Each row comes from the steps of one walk. Every step used is in the known rows, and no mark comes twice. Write the walk behind each row, first mark first.
In the rows, zero is written as 128.
Known rows:
tatiz bepu daforar lezag: [131 135 172 157 162 115 132 132 163  89 137 129  90 101 106 124 122 148]
bepu porofil lezag zusu: [121 148  69 143  71 151  81 183 128 119 129 139 125 174 139 166 103 133]
tibol bepu zusu: [144  93 145  96 144 145 152 124 126 153 106 131 116  73  94 113 144 112]
bepu porofil lezag: [120 163  76 158  58 161  68 143 133 163 133 131 128 122 136 153 142 131]
tibol bepu: [126 110 150  94 129 103 151 112 138 183 114 119 132  68 129  97 155  89]
tibol lezag zusu bepu porofil: [ 71 118 115 117 158  52 120 160 127 145  63 133 104 101 130 179  59 167]
zusu bepu: [109 100 128 108 127  96 128 102 124 160 122  94 145  44 125  77 121  90]
tibol bepu daforar: [137 119 187 123 164 138 152 121 137 142 111 125 117  96 146 135 158  98]
tatiz bepu daforar: [137 107 149 158 161 129 102 129 138  85 155  83 131  96 123 100 137 118]
zusu bepu daforar lezag: [116 136 191 132 164 119 161 116 150 123 101 144  90  79 123 137 109 126]
bepu daforar lezag kosip tatiz: [190 160 162 120 170 180 166  92 119 103 145 175 115 189 156 148 176  99]
lezag zusu: [153 105  98  96 138 117 115 159 126  94 143 119 138 127 133  94 111  72]
zusu bepu daforar: [121 106 167 133 163 134 130 111 121 119 118 101 129  74 143 115 123  96]
porofil lezag zusu bepu daforar: [100 107 157 145 131 154 150 184 130  92 103 113 140 151 140 131  78 111]
tatiz bepu porofil lezag kosip: [120 140  90 183  71 159  96 109 149 165 163  78 124 141 132 159 158 172]
tatiz baram: [153 117 139  69 139 141  52  78 133 128 138  94 163  44 118  74 177  65]
daforar lezag zusu bepu porofil: [ 97 147 130 112 123  76 133 138 134 130  93 156  79 121 120 184  65 176]
daforar lezag: [145 145 124 111 126 113 133 122 160 141 132 156  96  85 113 104 133  97]
daforar lezag zusu bepu: [104 113 147  90 145  71 174 145 145 121  99 146 101 103 110 113  67 124]
daforar lezag kosip: [175 141 127 116 141 147 163  86 165 153 149 134  87 108 131 126 162  93]
zusu bepu porofil lezag kosip tatiz: [111 150 102 139  68 159 126  87  88 187 122 129 166 166 158 155 152 149]

Which walk is each row?
[103 119 106 112 118  88  99 135 107 126 108 112 125 114 139 161  81 148]	lezag zusu bepu porofil
[125  96 163 118 176 122 144 151 116  76 113 107 131 123 145 127  83 102]	lezag zusu bepu daforar
[134 131 162 118 169 102 150 169 114  38 136 171 132 204 115 118  94 150]	kosip tatiz bepu daforar lezag zusu
[129 115  90 123  95 146 124 190 141 111 136 127 146 155 130  95 106  81]	porofil lezag zusu
[151 168  73 142  65 190  99 107  94 166 150 145 160 199 164 162 181 125]	bepu porofil lezag kosip tatiz
[ 97 152  81 153  54 123  70 143  95 142 143 136 178 161 122 118 139 170]	kosip tatiz bepu porofil lezag
[ 93 129  82 163  71 117  81 184 136 108 137 108 131 163 114 147  87 182]	tatiz bepu porofil lezag zusu
[170 118 129 116 151 153 163  93 117 106 152 149 121 158  79 107 148 160]	daforar lezag kosip tatiz bepu zusu
[ 80 143 104 154  61 131  94 127 127 183 105 113 131  89 133 152 113 153]	zusu bepu porofil lezag
[134 116 102 141  89 153 139 113 114 148 168 105 187 169 129  70 165 120]	porofil lezag kosip tatiz bepu
[160 131 177 164 176 148 161  96 171 102 154 107  79 129 124 146 151 147]	tatiz bepu daforar lezag kosip
[121 106 107  98 177  78 137 185 145 113 103 141 120 117 123 113  92  90]	tibol lezag zusu
[143 167 116 135 114 113 125  79 115 143 152 151 113 169 126 164 155 193]	daforar lezag kosip tatiz bepu porofil
[126 163 122 126  71 166 150 100 101 209 116 153 154 189 163 177 186 149]	tibol bepu porofil lezag kosip tatiz
[115 132  93 149 103  96  59 114 127 135 152  94 125  85 117 132 135 166]	tatiz bepu porofil
[ 92  93 172 122 213  82 161 177 135  96  69 128 112 111 136 146  62 123]	tibol lezag zusu bepu daforar
[138 115 159 144 204 121 156 118 117 111 128 121 145 160 141 128 156 135]	tibol lezag kosip tatiz bepu daforar
[152  99  98 140 104 197 141 122 104 117 158 114 173 176  94  88 155 142]	porofil lezag kosip tatiz bepu zusu
[177 153 124  96 134 145 165  84 122 145 150 171 129 160 140 112 173  93]	daforar lezag kosip tatiz
[133 144 168 133 157 112 138 131 120  82 139 165 132 151 113 106 135 146]	kosip tatiz bepu daforar lezag
